Every row comes from one small tree of marks. The marks that hang from a mark follow it in brackets, in the order of their numbers. Every link used is in the known rows. Which tree was each row made from?
Known rows
Q699{Q402{Q90{Q747} Q400}}: [8 0 4 12 1 9 52 -1 -28 -17 13 2 -4 20 -7 -9 27 -13 7 -45 23 0 -2 21 -14 -2 -17 8 13 -2 3 -10 -44 -20 32 1 -12 36 -16 5 -37]
Q402{Q13{Q723 Q885} Q90 Q400}: [-17 11 -2 -37 4 23 49 -16 -14 20 -48 -6 -1 -1 -3 0 37 10 17 -64 30 -3 -19 50 7 -13 -38 -28 30 -33 -8 6 -24 -8 9 -6 20 7 -6 40 -10]
Q843{Q885{Q90{Q723}}}: [7 45 -18 -18 7 34 64 -17 -25 32 -10 5 -29 -29 12 6 42 -35 66 -26 19 12 2 18 3 3 -13 -16 -14 3 17 6 17 -23 44 -21 29 15 -10 5 -5]
Q400{Q402{Q13{Q885} Q90{Q723}}}: [-21 32 -13 -21 13 18 40 -22 14 24 12 13 -18 -19 -2 -23 40 -2 8 -37 35 5 9 39 33 4 -21 5 18 -10 -17 6 -15 12 29 15 41 11 -16 30 -15]
Q843{Q885{Q699}}: [11 30 14 -17 19 20 65 -19 -35 21 -11 4 -13 -21 11 -8 10 -29 51 -20 21 9 -3 22 -16 10 -10 -31 14 0 12 24 5 2 17 -5 15 3 2 10 -13]
Q885{Q699 Q843}: [2 -1 12 -21 29 24 63 -32 -29 16 -19 -9 -25 -15 0 -17 22 -6 23 -19 15 9 -20 7 -26 6 -1 -31 16 -11 7 22 -13 18 10 -17 26 7 0 -6 -22]
Q843{Q885}: [17 31 4 -25 17 16 63 -11 -42 35 -8 8 -18 -14 7 -1 23 -20 53 -22 29 4 -20 25 -4 -3 -1 -24 15 9 16 29 5 -19 18 3 28 15 -6 4 -6]
Q90{Q723 Q747{Q699}}: [14 25 -17 1 10 26 50 -17 -11 34 16 6 -26 -12 12 -36 20 -17 51 -15 11 6 1 3 11 17 18 -30 0 -3 32 -4 -30 -13 20 -26 20 10 2 -31 -33]
Q402{Q13{Q885} Q90 Q400}: [-27 7 2 -21 6 19 51 -18 -17 -7 -24 13 -14 3 1 -8 29 13 14 -52 29 8 -16 49 9 -19 -20 -16 23 -32 -14 7 -27 -11 19 15 26 19 -17 35 -19]
Q780{Q885{Q90}}: [13 43 -13 -5 12 31 88 -18 -19 19 10 2 -28 -20 -5 -2 37 -15 50 -23 12 7 7 18 -3 -12 -17 -33 9 -10 35 13 -12 -34 31 9 16 17 -20 3 -18]
Q400{Q402}: [19 19 -9 -16 10 17 48 -18 -14 36 27 -5 -20 -8 -5 -24 9 -13 25 -19 27 -2 -8 29 13 5 2 -14 27 -1 6 28 -22 -9 24 7 27 10 1 -13 -12]
Q13{Q402{Q90}}: [0 -2 11 -3 9 17 51 -21 -24 10 6 8 -13 10 -2 -2 42 -13 37 -35 37 -5 -5 23 -1 4 -15 -3 30 2 24 -13 -4 -8 27 0 13 17 -20 13 -9]
Q90{Q402 Q747}: [15 33 12 -7 7 19 69 -20 -25 27 14 -10 -20 -3 -1 -37 17 -21 34 -12 23 1 -9 12 -5 25 -6 -32 8 11 29 17 -35 -16 0 -3 -36 27 -8 -11 -38]
Q400{Q402{Q13{Q723} Q90}}: [1 31 -13 -26 11 21 44 -13 -4 40 -7 -13 -16 -16 -11 -6 36 1 12 -46 29 -7 6 27 18 -2 -32 -2 26 -6 1 9 -38 7 11 -5 44 0 7 18 -14]
Q780{Q885{Q699{Q402{Q13 Q90}}}}: [2 21 22 13 24 21 69 -29 5 8 26 21 -22 -28 -16 -9 35 0 -26 -33 16 11 23 17 -12 -7 -33 2 15 4 6 -1 -23 9 10 29 0 15 -23 46 -33]
Q400{Q402{Q13}}: [4 22 -6 -17 12 14 48 -23 -2 44 21 -5 -41 -25 -7 -27 8 -3 14 -15 26 11 -9 30 16 -4 6 -3 18 4 1 32 -33 -7 9 16 40 6 4 5 -18]
Q13{Q402{Q90{Q747} Q400} Q723}: [-4 4 -1 -4 -1 4 54 3 -37 11 -20 -26 2 29 3 6 42 -23 37 -49 28 -20 0 32 -19 9 -28 -15 35 -13 20 -17 -36 -15 16 -22 -28 6 -6 12 -23]
Q747{Q699{Q402{Q13 Q90}}}: [8 -3 5 5 12 31 42 -28 6 21 23 30 -20 -16 -7 -17 23 13 6 -46 19 11 2 -2 16 -9 -8 4 9 7 18 -22 -21 -4 24 17 46 15 -12 18 -20]
Q699{Q402 Q747}: [23 3 7 -12 1 24 48 -17 -40 26 9 4 -20 -9 -11 -12 18 -1 21 -20 25 10 -23 23 -14 -16 -4 -10 29 22 16 13 -22 -10 31 -1 9 20 -4 -2 -20]
Q885{Q699{Q747} Q843}: [-8 8 1 -24 18 35 56 -20 -53 9 -22 -15 -23 -8 3 -17 27 2 35 -19 12 16 -21 9 -37 -5 4 -32 27 1 8 24 -33 23 28 -24 24 1 4 -22 -28]
Q747{Q699{Q402{Q90{Q723} Q400}}}: [20 -20 -12 -2 3 45 26 -15 1 4 15 24 0 0 4 -13 41 -3 -6 -56 19 3 -3 7 13 1 -7 3 0 -12 0 -40 -13 -6 49 -15 21 24 -11 7 -15]
Q402{Q90 Q699}: [4 23 3 -12 2 23 49 -13 -38 -1 -10 2 -9 -6 16 -5 31 -9 30 -33 33 11 13 7 4 -5 -14 2 10 -2 13 6 -14 1 24 -15 28 34 -5 0 -9]
Q13{Q723}: [29 19 0 -32 6 25 60 -22 -25 50 -26 -11 -13 -14 -8 -5 26 -8 34 -27 24 -6 -23 28 -1 3 -19 -36 27 -3 29 23 -7 -21 1 -33 16 8 11 1 -4]
Q699{Q402{Q90} Q747}: [9 8 4 -8 -3 33 46 -10 -36 -2 4 14 -9 4 -9 -1 37 -1 18 -42 30 7 -4 15 -9 -15 -19 5 26 21 15 -5 -28 -3 47 -4 20 29 -9 0 -22]
Q90{Q747}: [13 24 5 -4 9 8 67 -15 -32 18 -1 -7 -27 -1 -1 -23 12 -15 48 -10 23 5 -8 17 -8 2 6 -23 13 2 30 20 -39 -25 8 -11 1 18 0 -18 -36]
Q699{Q402{Q13} Q747}: [8 5 8 -13 2 24 47 -20 -30 37 16 5 -37 -24 -11 -15 19 14 7 -17 23 24 -26 29 -9 -22 1 -2 23 24 11 20 -34 -9 17 8 22 15 -1 12 -24]
Q402{Q13 Q400 Q699{Q747}}: [-17 11 -8 -25 -10 23 36 -3 -55 16 -21 -19 -30 -10 22 -14 17 10 25 -23 20 32 -26 33 -15 -27 9 0 17 -6 -6 27 -54 -6 12 -10 19 20 10 -3 -19]
Q747{Q699{Q402}}: [38 -8 3 -4 13 29 51 -29 -13 40 29 20 -13 -13 -3 -25 7 2 20 -28 18 2 -16 0 7 8 7 -18 18 8 28 -5 -7 -10 23 10 25 9 -5 0 -10]
Q885{Q90 Q699{Q747}}: [-7 33 -12 -15 -5 44 63 -21 -35 -5 -9 -7 -25 -14 6 -5 17 -23 66 -30 11 15 5 15 -25 -3 -15 -38 12 -11 32 6 -29 -6 44 -26 16 -3 1 -16 -23]

Which tree is each row?
[-12 34 -18 -16 -6 24 30 7 -46 0 13 -11 -8 3 18 -12 28 -13 35 -36 33 9 16 12 3 -7 -14 12 31 7 -5 7 -43 19 46 -4 33 21 0 -24 -15] | Q400{Q402{Q90 Q699{Q747}}}
[-5 59 5 -3 7 21 83 -20 -26 11 3 -15 -20 -16 17 -15 16 -57 73 -24 11 3 27 3 -21 38 -31 -40 -11 7 24 5 -12 1 22 0 -46 6 -10 8 -37] | Q843{Q885{Q90{Q402 Q747} Q699}}
[25 0 -4 4 9 42 35 -26 5 21 23 32 -9 -14 1 -17 42 -2 3 -46 21 2 7 -5 20 9 -10 2 2 2 18 -35 1 3 43 -14 32 24 -14 1 -14] | Q747{Q699{Q402{Q90{Q723}}}}
[2 36 4 -25 8 29 55 -6 -55 12 -13 0 -15 -12 14 -3 14 -23 64 -24 21 11 -8 22 -31 -3 -7 -39 23 12 12 25 -13 9 33 -6 13 -1 4 -8 -18] | Q843{Q885{Q699{Q747}}}
[15 2 -5 -24 -3 46 45 -27 -8 25 0 -8 -18 -8 7 -29 42 -21 -4 -26 20 6 -27 30 10 17 -3 -22 -11 -7 6 1 -12 -8 20 -21 -29 35 -9 5 -18] | Q90{Q402{Q400} Q723}
[-13 44 7 -9 8 23 91 -34 -16 3 0 -9 -9 -8 8 -32 5 -43 55 -20 14 0 22 12 -15 41 -31 -60 9 -16 21 4 -16 -1 14 8 -53 0 -20 21 -34] | Q13{Q885{Q90{Q402 Q747} Q699}}
[21 21 19 10 23 25 69 -23 -11 -6 28 22 -4 -14 -15 -6 37 -12 -12 -35 17 0 23 13 -18 1 -36 -8 21 1 14 -8 -11 7 24 21 -6 15 -29 28 -27] | Q780{Q885{Q699{Q402{Q90}}}}
[-3 26 -3 -17 10 5 42 -14 -16 48 21 -14 -33 -29 7 -31 7 -2 13 -6 27 19 3 21 18 1 9 12 19 4 -11 33 -34 6 3 13 33 9 7 8 -11] | Q400{Q402{Q13 Q699}}
[2 18 10 -14 38 26 83 -24 -27 24 -2 -4 -23 -22 -3 -18 34 -1 5 -17 5 7 -8 9 -32 -2 -8 -35 24 -8 6 25 -14 15 11 6 13 5 -18 2 -28] | Q780{Q885{Q699 Q843}}
[-1 58 -4 14 18 18 96 -14 -21 2 11 -7 -27 -17 0 -11 20 -31 55 -15 1 7 33 12 -27 11 -22 -41 6 -14 39 13 -37 -19 21 3 -20 -1 -17 -4 -46] | Q780{Q885{Q90{Q747} Q699}}
[2 41 -2 -15 14 27 75 -22 -31 8 -9 0 -20 -22 12 6 15 -40 73 -27 14 8 12 17 -19 8 -21 -33 -2 -5 20 11 8 -9 35 -9 15 -1 -6 13 -11] | Q843{Q885{Q90 Q699}}
[-19 22 -19 -23 12 52 58 -21 -37 10 -27 -17 -35 -26 11 -4 48 -18 50 -24 3 21 -5 3 -31 3 -5 -23 -2 -6 14 1 -20 22 51 -49 26 5 1 -18 -26] | Q885{Q90{Q723} Q699{Q747} Q843}
[16 -3 21 -3 42 18 79 -27 -25 30 21 -1 -16 -28 -16 -19 33 0 -20 -16 7 3 -12 6 -35 2 -16 -15 20 6 1 14 -5 21 13 20 -1 8 -26 20 -30] | Q780{Q885{Q699{Q402} Q843}}
[-10 29 -8 7 8 21 51 -17 -9 6 8 14 -32 -3 7 -24 20 9 54 -38 15 10 17 -3 11 0 -1 -17 7 -6 32 -10 -59 -9 11 1 39 13 -2 -12 -41] | Q402{Q13 Q90{Q747{Q699}}}
[1 28 4 -25 6 27 54 -22 -10 31 -32 -5 -21 -18 -10 1 46 7 21 -46 28 2 -2 27 6 -8 -32 -16 15 -3 22 7 -29 -8 3 -23 38 13 7 19 -14] | Q402{Q13{Q723} Q90}
[5 34 -24 3 6 27 68 -16 -18 12 6 0 -26 -2 11 -18 7 -18 87 -26 5 4 16 -9 1 10 3 -40 0 -12 47 -8 -36 -32 32 -12 24 4 -4 -30 -36] | Q885{Q90{Q747{Q699}}}
[27 -4 0 5 11 34 41 -24 -5 13 27 30 -5 -2 -2 -15 23 1 18 -50 22 -3 0 -9 10 1 -12 -5 20 3 24 -27 -9 -5 35 5 34 19 -14 4 -14] | Q747{Q699{Q402{Q90}}}
[-34 -14 26 -15 32 9 63 -28 -27 6 -15 2 -4 5 1 -8 40 -9 26 -41 29 -9 -9 17 -24 12 -25 -28 44 -18 -9 -13 13 39 22 11 9 -6 -25 36 -11] | Q13{Q402{Q90} Q885{Q699 Q843}}
[3 28 1 -2 11 26 58 -28 4 41 22 -3 -32 -16 9 -50 7 -3 37 -19 10 10 3 -6 10 27 12 -35 1 8 38 5 -46 -5 -7 13 -8 10 -2 -7 -45] | Q90{Q402{Q13} Q747{Q699}}
[-19 2 5 13 -4 -5 49 7 -52 -6 4 -18 -1 27 26 -4 31 -21 35 -32 30 2 10 21 -17 5 -7 11 20 -12 3 -17 -36 1 20 -4 -28 26 -12 7 -26] | Q13{Q402{Q90{Q747} Q400 Q699}}
[-10 18 2 -5 3 35 54 -30 -20 14 9 1 -35 -33 -6 -6 14 -5 29 -26 10 26 4 19 -27 -8 -18 -9 6 10 18 5 -31 2 32 -4 5 1 1 20 -28] | Q885{Q90 Q699{Q402{Q13} Q747}}
[-8 41 -14 2 6 -2 44 7 -37 1 21 -14 -7 7 13 -22 17 -24 37 -24 29 3 31 7 6 10 -11 19 19 3 -1 11 -49 13 26 -3 12 22 -3 -16 -28] | Q400{Q402{Q90{Q747} Q699}}
[-2 52 -9 -7 9 6 82 0 -47 16 -4 -8 -34 -8 10 3 16 -37 92 -22 19 7 12 14 -13 3 -15 -24 -1 5 27 17 -14 -30 32 -3 8 12 -9 -4 -28] | Q843{Q885{Q90{Q747}}}
[17 22 26 -24 22 8 64 -20 -17 61 -11 -6 -16 -44 -10 0 15 -13 3 -27 17 5 -6 26 -20 9 -31 -16 17 17 2 19 1 13 -8 -2 -1 -10 6 55 -10] | Q843{Q885{Q699{Q402{Q13{Q723}}}}}
[10 23 8 22 11 13 75 -23 -22 1 16 -5 -22 -15 -8 -13 5 -35 39 -15 9 9 20 5 -27 21 -20 -13 -1 1 29 -2 -24 -9 26 -10 -23 8 -9 11 -37] | Q885{Q90{Q747} Q699{Q402}}
[7 42 -6 -2 16 36 87 -26 -12 6 10 4 -22 -25 -3 -4 25 -25 41 -22 4 6 21 17 -20 3 -25 -38 7 -17 29 7 -9 -16 25 1 2 0 -20 7 -25] | Q780{Q885{Q90 Q699}}
[35 -28 -4 -6 6 28 41 -19 -16 21 24 15 -4 -2 0 -21 4 0 8 -40 13 4 -27 9 1 -6 8 -20 18 -15 10 -11 -19 -20 28 11 15 12 -7 2 -11] | Q747{Q699{Q402{Q400}}}
[-16 40 2 -5 11 9 85 -25 -25 -5 -6 -6 -17 -7 5 -17 -1 -30 74 -21 12 6 19 22 -18 20 -22 -52 16 -25 22 10 -20 -12 20 -5 -11 -5 -12 8 -33] | Q13{Q885{Q90{Q747} Q699}}
[-4 -18 2 -2 1 21 44 -12 -28 -4 -3 2 -2 23 4 5 41 -14 23 -49 32 -6 -16 36 -5 -4 -12 -5 30 -17 6 -15 -15 -18 33 0 2 18 -18 14 -13] | Q13{Q402{Q90 Q400}}
[-5 10 9 11 26 12 80 -22 -33 8 2 -19 -30 -16 -6 -12 17 -25 30 -22 5 9 11 -8 -40 15 -14 -11 0 3 12 1 -29 11 26 -12 -9 7 -11 7 -41] | Q885{Q90{Q747} Q699{Q402} Q843}
[8 -1 -2 1 12 36 32 -31 18 33 27 31 -27 -29 -1 -20 42 11 -5 -44 19 14 6 1 24 5 -2 10 -3 5 12 -30 -16 8 29 -6 44 21 -10 21 -20] | Q747{Q699{Q402{Q13 Q90{Q723}}}}
[-7 14 -10 -36 -11 26 38 3 -52 38 -42 -35 -20 -16 19 -4 26 11 23 -31 21 19 -25 36 -17 -22 -10 -11 24 -9 -3 24 -46 -3 3 -32 10 9 21 2 -10] | Q402{Q13{Q723} Q400 Q699{Q747}}
[11 9 1 13 15 15 49 -26 9 54 35 14 -36 -32 -2 -38 14 0 10 -14 11 17 3 3 10 13 15 0 -7 13 20 -8 -32 -2 9 -3 12 11 -1 4 -41] | Q90{Q723 Q747{Q699{Q402{Q13}}}}
[10 10 2 -35 -1 37 52 -26 -5 50 -29 -27 -16 -13 -3 -21 29 -1 -6 -40 19 1 -31 38 2 6 -19 -32 10 -13 8 20 -29 -15 -10 -11 -25 11 6 27 -18] | Q90{Q402{Q13{Q723} Q400}}
[-7 25 -5 -17 30 33 76 -13 -48 14 -5 -11 -24 -16 1 -11 36 0 25 -18 6 11 -14 12 -41 -11 -4 -41 32 -1 8 28 -31 24 21 2 11 -2 -11 -17 -35] | Q780{Q885{Q699{Q747} Q843}}
[-19 21 -11 -21 12 42 65 -21 -51 -4 -27 -18 -35 -12 6 -3 30 -8 62 -28 7 17 -6 0 -39 -6 -9 -33 12 -9 17 11 -29 14 47 -30 27 0 1 -20 -27] | Q885{Q90 Q699{Q747} Q843}
[-21 17 -4 -26 28 35 70 -37 -16 17 -31 -5 -23 -28 5 -13 39 -20 39 -27 9 13 -4 12 -14 15 -19 -39 0 -23 -1 5 12 20 32 -28 22 -1 -16 20 -15] | Q13{Q885{Q90{Q723} Q699 Q843}}
[-5 20 -13 0 -5 21 44 -3 -27 -15 -11 -2 -14 16 4 -12 50 -19 24 -41 22 4 3 26 0 0 -13 -3 -4 -18 6 -9 -42 -14 36 -33 1 34 -8 -13 -37] | Q402{Q90{Q723 Q747} Q400}
[-1 -9 3 -4 3 29 32 -21 1 10 3 13 -20 -15 -9 -6 52 7 -29 -43 24 16 -11 33 8 -11 -16 26 -7 -4 -16 -12 -20 -5 30 -9 12 36 -13 38 -22] | Q699{Q402{Q13 Q90{Q723} Q400}}
[-4 37 5 3 3 4 57 -3 -45 -2 -3 -7 -14 5 16 -13 26 -16 44 -27 31 11 21 2 -6 2 -12 5 10 2 16 7 -40 1 13 -19 7 30 -5 -12 -30] | Q402{Q90{Q747} Q699}
[13 6 3 13 16 7 58 -20 -8 42 34 12 -34 -19 -3 -34 -4 9 26 -17 10 13 -1 0 2 4 14 -10 13 12 26 -1 -45 -13 2 15 11 5 -4 5 -40] | Q90{Q747{Q699{Q402{Q13}}}}
